Every row comes from one small tree of marks. The marks that hang from a mark follow it in brackets, in alphabetical order. Every link used is in the known rows. Which tree was each row made from?
Known rows:
nuzod{robu{gebide lesi{pelu{zepiga}}}}: [ 16  48  21 -26 -13 -23   8   2  22   7   9   0  -5  -5  -9  14   7 -19
   7]
pelu{lesi suzo}: [-13  31  -3  44  -8   2 -21  12  18  -7  -6  51 -40 -29  36   8   8  34
  20]
pelu{suzo zepiga{nalefug}}: [ 28 -29   2  31  29  23  10  43  12  -4  39   7 -32  32  14   8  14   0
 -22]
lesi{pelu{suzo} robu{gebide}}: [-25  -2 -37 -29  -3 -23   0 -32  20   8   8   3 -16 -34 -45  23 -28  31
  15]
lesi{pelu{zepiga} robu}: [ 16 -31 -34 -36  12  -1 -24  20  12   5  12 -45 -56  16 -31  43 -32 -12
 -30]
lesi{pelu{suzo zepiga} robu{gebide}}: [-21   7 -23 -49  -7 -15   9 -12  36  10  34   1 -21  12 -62  32  -6  22
  -4]
robu{gebide{nalefug{zepiga}} lesi}: [ -8  17  -6  23  -6   9   6  -9 -52  21 -43  -9  24  12  62 -22   4 -30
 -15]
pelu{lesi{robu{gebide{nalefug}}}}: [-12 -35   3 -10  17 -22 -12 -29  19   6 -32  14  10 -40  30 -16 -14   4
  -5]
gebide{nalefug{zepiga}}: [ 10 -48 -27  15  24  21 -16  21 -46   7 -46 -43 -26  20  61   7 -23 -27
 -34]
zepiga{nalefug}: [ 38 -56 -21  45  45   6  -7  29 -12   5 -10 -31 -42  -1  50  -9 -34 -31
 -25]
robu{gebide}: [  4   6 -32   8  18 -35  -5   3  14  29 -21 -14 -50 -13  54 -12 -45 -17
 -14]
suzo{pelu{lesi{robu{gebide}} zepiga{nalefug}}}: [ 13   2  23 -23   2 -14  -7   8  21 -14  -1 -29  31  32 -42 -17  -8 -22
   0]
lesi{pelu}: [ 28   8 -40  15  10   1 -10   2 -14  15  -7 -56 -53 -15  11   8 -49 -23
  -7]
suzo{pelu{lesi zepiga{nalefug{gebide}}}}: [  8  13  23  11 -29   8  -6  34   6 -12  17 -41  21  43 -20 -54  -7 -26
   4]
pelu{lesi suzo zepiga{nalefug{gebide}}}: [-25 -10  23  28 -26  17   7  42  33  -7  45  34  -1  27  -6 -35  23  34
   1]
gebide{nalefug}: [ 40 -42 -21  26  41   1 -10   2 -18   8 -27 -23 -31 -21  78  -9 -25 -31
 -22]
suzo{pelu{zepiga{nalefug}}}: [ 63 -11   0   9  27   9  -6  35 -16 -13   6 -65 -12  50   6 -11 -15 -59
 -18]
nuzod{robu{gebide{nalefug{zepiga}}}}: [-13 -54   5 -35  31 -23   0   1 -11   1 -55 -19  -4   8  50   9 -24 -13
 -20]
nuzod{robu{gebide lesi}}: [  4  10  12   6   9 -51 -15   2  14   5 -33  37 -18 -39  54   9  -5 -12
  15]
robu{gebide lesi{pelu{zepiga}}}: [ 20  76  -4   6 -30  -2  19  -4  -5  30  24 -24  -7  14  -1 -16  -1 -29
  -5]
nuzod{robu{lesi{pelu{suzo}}}}: [ 12  33  14  13  -2  -8  -8  -8  -8 -23  -1  46  -7 -56  -7  41  22  20
  43]
lesi{pelu robu}: [ 11 -41 -47 -19  20 -11 -30  -4  -5   2 -16 -42 -50 -27 -17  36 -50  -8
 -14]

Write each row's tree:
[ 37   0  -1  20  14  35  28  21  -2   0  53 -24 -10  29 -31   5   5  -4
  -7] : lesi{pelu{suzo zepiga{nalefug}}}
[-39 -26 -26 -43  -5  11  12 -38 -28   2 -16 -20  32   1 -43  15 -12  25
  -2] : lesi{pelu{suzo} robu{gebide{nalefug{zepiga}}}}
[  6  43  -6  14 -27  25  21 -34 -67  21 -26 -45  44   5  17 -28  -4 -32
  -2] : robu{gebide{nalefug{zepiga}} lesi{pelu}}
[ 15 -49 -11 -11  19  23   7  20   8 -13  42 -14 -11  22 -65  35   5  13
 -14] : lesi{pelu{suzo zepiga{nalefug}} robu}
[-23 -66 -15 -27 -12   9  11  21  18  -8  53 -19   5  24 -80   5  -4  25
  -6] : lesi{pelu{suzo zepiga{nalefug{gebide}}} robu}
[ -1  19  12  33 -42  30  31  15 -17  -4  64   4  33  18 -38 -30  29   6
  15] : robu{lesi{pelu{suzo zepiga{nalefug{gebide}}}}}
[-49   6  -5  -5  -6 -30 -22 -16  40  -5 -13  60 -15 -37  -2  14   2  52
  22] : pelu{lesi{robu{gebide}} suzo}
[ 13  40  10  -6  -9 -35   3 -22  -3   4 -17   2   2 -46   8   5 -14 -15
  24] : nuzod{robu{gebide lesi{pelu}}}
[-44  18   9 -25 -10 -19 -13   8  61  -3  16  61 -24   6 -22  23  20  46
   5] : pelu{lesi{robu{gebide}} suzo zepiga}
[-32 -72 -29 -35  20 -11 -15  -7 -24  11 -51 -33  -4  14  22  11 -31 -11
 -33] : lesi{robu{gebide{nalefug{zepiga}}}}
[  1  95   4  12 -37   8  26 -13   2  17  44  25   7   7 -20  -6  28   5
  18] : robu{gebide lesi{pelu{suzo zepiga}}}
[ 26 -20  21  -8  14   6 -30  31   4 -32  -6 -31   8  31 -36   4  -1 -24
  -5] : suzo{pelu{lesi{robu} zepiga{nalefug}}}
[-29  -5   5  -7   0   2 -39  32  46 -19  10  61 -48   3 -15  45  26  43
  -1] : pelu{lesi{robu} suzo zepiga}
[ 28  14   2  35   8 -10  10 -28 -25  22 -22  11  18 -32  80 -36   5 -32
  -2] : robu{gebide{nalefug} lesi}
[-49 -57  16  -4 -13   7 -12  39  42 -20  34  43   2  18 -37  -6  21  47
   0] : pelu{lesi{robu} suzo zepiga{nalefug{gebide}}}
[-28 -11  27 -23   2  -3   4 -13  44  -6  12  54  17  -5  -4   3  35  39
   1] : pelu{lesi{robu{gebide{nalefug}}} suzo zepiga}
[-13  58   4  18 -36  31  33 -39 -61   7  -9   1  59  -1  -5 -15  24   4
  20] : robu{gebide{nalefug{zepiga}} lesi{pelu{suzo}}}
[ 11   6  30  44   8  32   6  41  24 -13  33  35 -17  24   9  -6  33  20
  -1] : pelu{lesi suzo zepiga{nalefug}}
[-10 -16  24  -6   8 -14  -3  -3 -32  -4 -56  12  26  -6  55   3  11 -20
  -1] : nuzod{robu{gebide{nalefug{zepiga}} lesi}}
[ 15  29  36  -4  -1 -12  31 -55  -9 -15   2  41  56 -61   1  -4  33  13
  45] : nuzod{robu{gebide{nalefug} lesi{pelu{suzo}}}}
[-59 -20   5 -17  -8   7  -8 -19  -5 -11 -37  39  27  -2  -5   8  17  45
   6] : pelu{lesi{robu{gebide{nalefug{zepiga}}}} suzo}
[-24   0   6 -36 -14  -4 -25 -29 -32 -16 -67 -37  50  13 -13 -10 -13 -15
   6] : suzo{pelu{lesi{robu{gebide{nalefug{zepiga}}}}}}
[ 21  60  22  30 -21  26  48  -9  -9  11  57   8  37  20 -33 -24  30  -4
  12] : robu{gebide lesi{pelu{suzo zepiga{nalefug}}}}
[  8   0  13 -23   4 -24 -17 -44  -5 -17 -42 -18  47 -33   2 -25 -13 -17
  19] : suzo{pelu{lesi{robu{gebide{nalefug}}}}}
[ 23  68  19  11 -25  21  44 -37 -14  15  41  18  51   0  -6 -24  43  -2
  17] : robu{gebide{nalefug} lesi{pelu{suzo zepiga}}}
